Each row was made from one small tree. Brackets hold a mark, then the marks that hang from it, in the order of their numbers. Every link used is in the known rows. Write each row's tree.
Known rows:
{z17 {z564 {z823 {z543 z606}}}}: [ 13 -12  -7   4 -22  17  32  25 -22   1   2  13 -19  25  15  32  28  -6
 -11  10  20 -34  -2  20  13  23  23  -6 -16  10  -9  14  -5  -6  10   1
  42  -4 -36 -15   0  -4  -9  -8  21   1  -7   8 -19]
{z564 {z17 z190 z714} {z823 z543}}: [ 11 -15  -9  23  -3  10  46   3  -9   7 -16  15   2  27  22  15  22  19
 -10  18  11 -32  25  28  23  20  16 -20 -22  10 -14   8  -1 -17  18   5
  30  -8 -30 -12  -4  10  -1 -16  21  -5   4  29 -16]
{z877 {z596 z207 z606}}: [ 11  11   7  -2 -23  -3  37  -6   5 -13  -1  16   5  11  -8   1   9   8
 -32   8  17 -29   0  -2 -10  21   7 -13 -11  -7 -11  33 -18  15   7   2
  13 -10 -21   6 -10   7 -14 -21  36  12 -13  -4 -11]
{z823 z543}: [ 11  -1   1   9  -9  10  35  17  -3  11   4   8   0  19  -2   8  11  -8
 -15  14  23 -34   3  15   6  13  12  -8 -14  16  -6  23 -18 -21  -6  11
  29  -9 -31   0   2 -11  -6 -13  24   2  -4  -9 -21]
{z877 z596}: [  0   1   5   7  -6  -1  42  -1  -4   4  -3  13  -4   9 -10  -2  10   6
 -31  19  20 -26  -4   4  -5  -2   3 -12 -10   0 -11  31  -7 -15   1   1
  18  -9 -23  -3 -19 -11  -8 -12  19  -5  -5 -10  -8]
{z17 z190 {z564 z823} z714}: [  5 -22 -14  31 -22   6  30   1   1  19 -18  12 -11  14  28  27  23  21
  -3  14  18 -43  -8  16  -1  13  -4 -17 -14 -11 -11  15  -7  -6  19   5
  29   4 -23 -14  -9   0  -1 -13  29 -29  -5  14   4]
{z606 z543}: [ -1   1   9   6 -11  11  40  -2  -3   8  10  17  -2  10   0  -5  12   9
 -17  11  23 -38   6  10   4  13  18  -3  -1  -1 -11  18 -13  -7  -9   7
  21   2 -26  -3  -9 -14  -2 -15  22   1  -2 -23 -11]
{z543 z823}: [ -2   3  10   4  -6   4  30  16  -9   4  16   7   2  26  -1   6   2  -5
 -21  19  21 -38 -17   4  -1  14   7 -10  -8   3  -8  25 -11 -13 -18   4
  20  -4 -22 -14 -17  -9  -8 -14  21  -4  -3  -8 -16]
{z17 z190 {z714 z606}}: [ 11 -15 -21  32 -13  10  27 -12   6  15 -37  14  -2   2   6  19  14   8
  -9  17  12 -41   4   6   3  17 -18 -13 -14  -6  -6  22  -5 -12  10  10
  21  -4 -16   6 -13 -15  -3 -20  37 -25  11 -12  -6]
{z564 {z17 z190 z714} {z823 {z543 z606}}}: [ 15 -16 -13  19  -4  18  44   7 -18  -3 -14  14  -8  25  20  22  35  11
  -6  23   8 -37  27  19  23  25  12 -20 -22  10 -12   3   7  -6  21   2
  32 -14 -30 -15  -6   9   0 -12  21   0   4  31 -16]
{z17 z190 z564 z714}: [  8 -22  -8  40 -27   0  30   1   3  25 -20  10 -10   9  21  30  14  10
   3  16  18 -47 -10   9 -11  10 -16 -19 -11  -7  -2  22 -12 -15   9   8
  26  -1 -19  -6  -8 -10   2 -16  29 -30  -5  -4   3]
{z564 {z17 z190}}: [ 12 -13  -2  15  -3   2  41   0 -10  13 -15  11   6  18   8   9   9   3
 -19  10  13 -41  13  16   8  13   8 -17  -8   8  -1  28  -8 -18  -1   6
  18  -6 -18   2  -9 -10   5  -9  23 -13   6   6 -14]
{z606 {z543 z207 z823} z714}: [-11  12  30 -13  -4   7  32  -5 -10 -20  35  17  11  33   3  -7  16  19
  -8  20  21 -40   0  -2   8  14  17  -4   4 -13 -19  11  -8  16  -8 -12
  17  -1 -26 -25 -16 -10  -4 -17  15  32 -11 -19 -28]
{z543 {z823 z564}}: [  6  -1   3   3  -9   1  31  22 -17  15  10  12   9  28  -8  19  -2  -8
 -16  12  18 -37  -8   0   5  13  12   0  -5   8  -2  24   0 -10 -12   7
  19 -14 -26 -15  -5 -10  -8 -14  22   4  -7 -10 -17]
{z714 z17}: [ 12  -4   2   5   0   8  31  11 -20  13  -1   9  -3  14  -8   0  12   0
 -24   8  15 -33 -12  15   5  19   5   0  -4   4  -8  29  -5 -12  11   3
  24  -4 -28   8 -10 -13  -5  -8  20 -27  -5 -21 -15]
{z823 z543 z564}: [ 19  -5  -5  14 -12   7  36  20  -9  18   0  14   5  22  -9  19   7  -9
 -10   5  20 -30  11  16  11  12  17  -2 -10  17  -3  23 -10 -19   4  12
  29 -17 -35  -2  16 -12  -6 -13  25   7  -8 -11 -25]
{z564 {z823 {z543 {z207 z799}}}}: [  0   3   7   5   1   9  29  25 -15  -6   3  11   5  28   7   7  20  -3
 -18  11  14 -37   0  15  19   9  11  -2 -20   6 -21  11  -9   8   2  -6
  31  -7 -44 -20  -6 -14   7 -17  17  18  -9  18 -23]
{z877 {z596 z207}}: [  5   8  14   7 -14  -8  40  -1   0   1   0  15  -3  14 -10  -2  12   5
 -28  10  17 -33  -3  -5  -6   2   1 -15 -12  -8  -6  28 -16  -1   8   1
  15  -7 -22  -3 -11  -7 -13 -18  26   4  -9 -13  -5]
{z596 {z207 z543} z877}: [  6   1   2  19 -45   0  12  11  15  -1  12  12   6  16   9  17   7  -7
 -19   3  23 -31   1   4   6  17   6   5 -11  -8 -14  21 -19  15  -5   5
  15  -4 -20   0   0  -4   8 -20  48  12 -18 -20 -13]
{z207 {z543 z606} z596 z710 z799}: [-21   6   1  15 -40  11   2  28  -8   6 -17  14 -13  -6  13  15  -5 -14
 -27   0   7 -27 -11 -13   2 -17 -19   2 -19   3 -16   3   9 -21 -20  -7
  25   2 -27 -15 -19 -21  25 -15  18   8 -13 -10 -24]
{z543 z207}: [  5   2  10   9  -4   1  23   5 -11   0   0   4   1  18  -6  11  18  -4
 -13  12  21 -38  -6   6   0  11  -3  -2  -4  -2 -13  32 -15   7  -7  -2
  20  -9 -29  -7  -9 -14  -2 -12  19   2  -9 -13 -13]
{z596 {z207 z799} z877}: [  7   2   7  13 -33  -8  13  24  14   7  11  12   4  20   8   8   0  -3
 -23  11  16 -42  -7   5   8   9   0  -2 -15  -8  -7  24 -19  14   6   4
  16  -4 -25  -1  -6 -13  18 -28  40   3 -10 -11   1]
{z606 {z714 {z17 z564}}}: [ 12 -17   5  -6 -12   2  24   3 -17  10   8  16  -7  24   6   4   8  15
 -15   4  15 -31 -18  12   3  12  10   0  -3  -9 -11  26  -7  -6  24  -6
  25   3 -29   2 -12 -10  -5  -9  19 -21 -13 -24 -18]
{z564 {z17 z190 z714} z823}: [  6 -15  -9  21   1   6  42  -8  -8   7 -15  12   0  24  24  12  19  24
 -14  13  10 -38  16  21  17  20   5 -18 -19  -3 -18  10   2  -5  16  -1
  21  -6 -22 -13 -14   5   3 -16  22 -15   3  24  -5]
{z877 {z596 {z207 z799} z606}}: [  2  11   9   1 -23  -6  34   2   6  -9  -8  15   6   8  -9  -2  -2   6
 -35  11   9 -31  -7  -5  -8  11   0 -10 -16  -8 -13  29 -11  15   9   1
  12  -5 -24   3 -15  -3   3 -25  35  12 -10   5  -7]
{z877 {z596 {z207 z543 z710 z799} z606}}: [-14  12   8  11 -43   0  18   5  11  -4 -18  20   9  -6  -3   6 -15   5
 -33 -12  11 -23  -5 -16  -9   2  -3   1 -24  -9 -18   9  -6   8  -6  -7
  10   0 -27 -11 -13  -3  10 -23  32  34 -22  -4 -21]
{z17 {z714 z606}}: [  6 -11 -15  18  -5  15  22  -7   0   7 -27  16  -9   6  -5  13   6   0
 -14  17  13 -31  -4   7   7  11 -10  -6 -16  -4 -14  28  -1  -2  10   2
  19  -5 -22   2 -17 -13  -3 -21  29 -19   7 -19 -12]
{z207 {z543 z823} z596}: [-19   8   8  13 -23   9  17  20  -7  -2   4   8   2  17  12  11   2 -11
 -26  13  17 -24 -19  -6   2   3   3  -1 -10   6 -19  17  -2 -31 -30  -3
  23   1 -15 -16 -19  -8   4 -11  22  -1 -11 -10 -32]
{z714 {z17 z190} {z606 z543}}: [ 13  -7  -2  14  -7  15  41 -10  -9  15 -20  24   3   2   7   6  20  20
 -24   8  10 -41   5  13   8  37  16   2   3  -2  -8  18  -5 -20  11   9
  21   8 -25  14 -13 -25  -5 -10  34 -20  10 -31 -25]
{z823 {z543 {z606 z714}} {z564 {z17 z190}}}: [ 31 -16  -7   1 -16   7  39  10 -19   5  -3  18  10  34   8  26  17   6
  -6  15   8 -36  35   9  17  16  22 -13  -8  14  -1  13   5  -6  21  -1
  31 -23 -29  -7  11  -8   1  -9  22  24  -2  11 -33]
{z606 z543 {z714 {z17 z564}}}: [  6 -14  15  -6 -16   8  35  -7 -16   9  16  23  -6  21   9  -5  10  29
 -13   6  18 -35  -4  16   9  18  25   2   4 -13 -13  16  -7  -9  22  -6
  26   7 -29  -1  -8 -13  -5 -10  15  -8 -14 -34 -21]
{z596 z207 z606}: [ 14   8   0   2 -27   3  28   2   4  -5   3  11   6  18  -2   9   6  -1
 -20   0  21 -39  -2   6  -5  31  10  -4  -9  -1  -5  32 -22  23   2   6
  13  -9 -21   8  -7   4  -7 -22  44   7 -10  -6 -11]

Write each row's tree:
[  4  -5  -1  -4 -25  15  18   4  -5  -9  10   8  -5  17   2   7  12  -5
 -15  10  16 -28   1  -1   1   2   1   4 -11  -5 -17  12  -1  13  -5 -13
  22 -11 -20  -6  -8 -12   0  -9  23  11 -13 -11 -29]
{z207 {z543 {z606 z714}}}
[ 11  -3  12  -1 -15   2  47   2 -18  14  21  23  19  32   4   3   9  30
 -16  11  10 -44  10   2   8  27  25   2   8  -8  -5   3   4 -11  12   0
  25  -5 -23 -11  -1 -13  -8  -9  21   6  -9 -20 -32]
{z606 {z543 {z823 z564}} {z714 {z17 z190}}}
[ 13  -1  -6  -3 -10  21  35  23 -17  -6   9  11 -13  26   2  16  29  -6
 -21  16  17 -33  10  19  14  22  20  -7 -17  15 -12  12  -4  -1   4   2
  37 -11 -36 -11  -4  -3 -10 -11  23  10  -3  13 -22]
{z564 {z823 {z543 z606}}}
[-19  13  13  11 -19   0   5  21 -10   6 -16  13  -5   3   5   7   1   2
 -22   4   9 -34 -15  -7   2 -10 -22  -8 -12   0 -13  17  -4 -14  -9  -7
  25   2 -33 -20 -23 -22  24 -22  12  12 -13 -11 -11]
{z543 {z207 z596 z710 z799}}
[-10   7  -4  11 -41   0  -1  15   9  12   2  13  -8   3   9  13   1   9
 -27   6  23 -31  -3   4   8   8  -9  -8 -14  -1  -5  19 -10 -26  -8   8
  29   0 -29  -5 -18  -9  18 -22  29   5 -11 -25   0]
{z207 {z596 z877} z710}
[ 25 -16  -8  21  -9   2  47  14 -16  21 -17  15  17  24   7  26   9   0
  -9   7  12 -38  28  18  17  17  24 -11 -10  23   1  22  -6 -28   5  14
  27 -16 -30  -2  16  -6   1 -10  22   7  -1   6 -29]
{z823 z543 {z564 {z17 z190}}}
[-19   9  23  -3 -17   2  21  -3   0  -3  10  21   3  13   4 -14  -1  24
 -10   3  13 -42   8  -5   7  -8   0  -1  -7 -18 -17  -1  -6  11   0 -15
  16   1 -38 -24 -15 -20  17 -23  12  43 -14 -21 -15]
{z606 {z543 {z207 z710 z799}} z714}
[ 14 -19  -4   4 -16   1  31   2 -19  13  -2  15  -5  31  21  11  23  30
 -19   1  13 -41 -11  21   8  24  16  -4  -7 -14 -11  15  -5 -11  30  -6
  32   5 -28  -5 -12  -8  -5  -8  25 -20 -11  -1 -18]
{z606 {z714 {z17 z190 {z564 z823}}}}
[  6  -7   2 -23 -23  14  39 -11 -18  -9  19  28   1  29  15  -2  16  38
 -24  -2  17 -29  -2  26  12  43  41  11  -2 -15 -23  10  -2  18  21  -8
  29  11 -35  -3 -15   2 -10 -12  26   3 -18  -9 -25]
{z596 {z606 z543 {z714 {z17 {z564 z823}}}}}
[ -8  17  17 -13 -13   2  14  16 -20 -27  20   8  -4  35   7  12  24   1
 -16  30  11 -37 -13 -14   6  10  -6 -12   0  -5 -16  18   5   8  -2 -20
  30 -12 -19 -22 -27 -10  -1 -14  14  18 -10  -6 -28]
{z543 {z207 z596} {z606 z714} z823}
[  4 -11  -9  31 -15  15  40 -20  12  12 -24  25  -2  -2  10   9  18  19
  -8  17  13 -44  14   5   3  21  -3 -10  -5  -7  -9  13  -4 -12   7   9
  20   3 -18   5 -12 -17   0 -19  36 -14  11 -20 -11]
{z17 z190 {z714 {z606 z543}}}
[ -5  11   4   5 -29  -1   4  30  -7 -13   3  12  -8  11   8  21  19  -8
 -24  27  11 -35 -10  -4   9   7 -17  -3  -5  -1 -12  27   2  13  -2  -5
  30  -8 -29  -9 -21 -18  28 -18  27   3 -10  -7 -10]
{z543 {z207 {z596 z877} z799} z606}
[ -1   1  16 -12 -16   6  42   1  -8   5  34  24  12  36  -1  -1   2  17
 -13  14  17 -37   9   2  10  11  28   2   2  -8 -10   8   0  -2   0  -3
  18  -8 -27 -21   0 -11  -9 -19  18  27 -12 -18 -24]
{z606 {z543 {z823 z564}} z714}
[  1  14  11   1 -17   1  21  29 -32 -10   5  12  -2  26  -1  33  21 -14
 -15  21  10 -34 -10 -15   7  12  -9  -6   5   9  -6  23  10   4  -5  -8
  31 -18 -25 -23 -11 -13   0 -12  15  13 -11  -8 -24]
{z543 {z207 z596} z606 {z823 z564}}
[  7  -3   1   0  -1  21  38  -9 -18   5  -8  28  -2   7  -4  -2  15  10
 -27   4  11 -30   2  14  16  30  21   7   4   1 -14  23   1 -12  10   3
  21   5 -29  12 -14 -22  -8 -12  28 -16   5 -40 -25]
{z714 z17 {z606 z543}}
[  1 -22 -20  13 -14  16  22  -7  -9   6 -27  24 -16  15  15  24  13   7
 -10   9  15 -32 -12  17  14  16  -2  -6 -19 -11 -21  19   1   0  19  -2
  27   3 -28 -12 -19  -8  -7 -20  29 -21   0  -7  -4]
{z17 {z564 z823} {z714 z606}}
[ 19   8  -3 -13 -48  -2  12  -4  19 -15  26  15  11  30   4   7   5  14
 -21   7  23 -39   5   7   3  36  14  -2  -8 -17 -11  28 -23  37  15  -1
  17 -10 -22   9  -7   6   2 -29  54  25 -15 -11  -9]
{z596 z207 {z606 z714} z877}
[ -7   1  -3  13 -28  14  16  17  -8  -4  -5   8 -13   5   5  20  18 -16
 -23  14  15 -23  -4  -2   1   1  -7   2 -10   4 -15  19   4 -11 -20  -6
  27  -5 -20  -3 -12 -17   8  -7  25  -7 -13 -12 -28]
{z207 {z543 z606} z596}
[ 10 -19 -20  17   3  16  37 -16 -12   6 -38  20   0  19  16  17  17  18
 -19  11   4 -34  18  21  25  24   4 -15 -21  -4 -19  15   7  -5  19   0
  20  -3 -22  -6 -21  -2   0 -20  30 -16  13  16 -13]
{z564 {z17 z190 {z714 z606}} z823}
[-25   5   7  18 -36   1   5  36 -11  20  -9  18   9   8  11  21 -24  -9
 -23  -3   6 -26 -14 -17   8 -14  -9   5 -16   5 -12  -2  12 -34 -25  -3
  22  -1 -27 -32 -12 -19  20 -17  16  20 -18  -9 -31]
{z207 {z543 {z823 z564}} z596 z710 z799}
[ -8  14  10 -12 -42  -8  21  -4  11  -9  -2  22   7  12  -6 -11 -15  26
 -33  -4   9 -29  -1 -14  -4   1  -2 -12 -24 -17 -13  12 -10  17  14 -11
  10  -4 -26 -11 -20  -1   3 -30  27  37 -19  -4 -12]
{z877 {z596 {z207 z710 z799} {z606 z714}}}
[ 10   3  13 -21  -4  11  27  17 -29 -10  27  10  -4  36  -5   1  15   3
 -24  21   8 -33 -17  -3   5  23  10  -2  -3  -3 -10  15   9   3  11 -15
  27  -7 -25 -11 -21  -3 -10 -10  15  -5  -5 -14 -26]
{z543 {z606 {z714 z17}} z823}
[ 22 -19  -3   3 -20   4  28   7 -20  11  -3  10 -11  22  15  22  24  18
 -11  11  10 -42 -12   4   0  23   3  -9   0  -6  -1  21  -1  -7  28  -6
  31  -2 -22   3 -10 -14  -3  -2  24 -24  -9 -14 -17]
{z543 {z606 {z714 {z17 z190 z564}}}}
[ 15   3  10 -13   0   8  22   6 -32 -16  13  10  -7  28  -9   6  33   5
 -15  15  11 -34  -5   1   6  21   1   0   2  -7 -12  23   3  25  23 -19
  26 -12 -32  -1 -15 -10  -4  -7  14   1 -11 -21 -25]
{z543 z207 {z606 {z714 z17}}}
[ -4   6  17  15 -26   4  22  15  -3  -4  13   7  10  24   4  11   5 -14
 -16   5  17 -35 -13  -7   1  13   8   2 -12  -1 -13  14 -14   0 -16  -3
  12  -4 -16 -16  -6  -2  -6 -18  34  16 -15 -11 -29]
{z596 {z207 {z543 z823}}}
[  8  -8   4   9  -9   5  30  18 -20  -3   0  12  -4  28  13  26  31   2
  -5   5  23 -34  -5  20  13  20  20  -4 -13   4 -15  19 -15  -1   7  -3
  37  -6 -40 -21   0  -4  -8 -13  19  12 -17   7 -23]
{z17 {z564 {z823 {z543 z207}}}}
[ 17  -3   3 -15  -7   9  28   7 -25  -3  13  14  -8  24  -7   1  19   8
 -22  15  10 -31  -5   7   7  17   3  -1  -3  -5 -10  20   4   7  25 -11
  27  -8 -27   4 -14  -9  -6 -10  18 -12  -7 -19 -22]
{z543 {z606 {z714 z17}}}
[  8  -2   8  19   1   9  36  -1 -16   6 -28  26  11   3   6   2  21  16
 -22  10   1 -43   2   3  13  29   0   4   3  -4 -16  16   1  -2  11  -1
  21   7 -31   3 -17 -34  12 -13  27  -9   5 -23 -27]
{z714 {z17 z190} {z606 {z543 {z207 z799}}}}
[ -1  -8  -6  15 -10  18  33 -19   4   3 -15  28  -5   2   2   5   9  11
 -10  17  13 -36   8   7  12  14  -1  -6  -6 -10 -16  15  -4   0   5   4
  18  -1 -24   2 -13 -14  -4 -23  27 -10   7 -28 -13]
{z17 {z714 {z606 z543}}}
[ -3   9  -9   1 -42   1   6  21  14  -2  -1  14   5   7  11   8  -6   3
 -37  16  16 -31 -10   8   6  17   0  -1 -13   1 -15  32  -9   0  -7   7
  28  -1 -27   7 -24 -12  26 -20  43  -3  -9  -2  -9]
{z207 {z596 z606 z877} z799}
[-26  17  17  12 -37  -1   4  14   7   1   4  23   1  -2  14   4   5  18
 -21   9  17 -35   2  -4  14   5  -6  -1  -5  -9 -14   8  -5  -3  -8  -4
  25   6 -37 -19 -21 -20  33 -24  19  29 -15 -27  -7]
{z606 {z543 {z207 {z596 z877} z710 z799}}}
[  4  -9   3  -4 -15  13  18  17 -19  -2   6  13  -2  19   2  -2   7  -1
 -27   8   3 -27 -12   0   6   3   2  14 -11  -7 -22   8  10  10  11 -21
  21  -5 -28  -2 -14 -17  13  -6  19  -3 -12 -13 -35]
{z207 {z543 {z606 {z714 z17}}} z799}
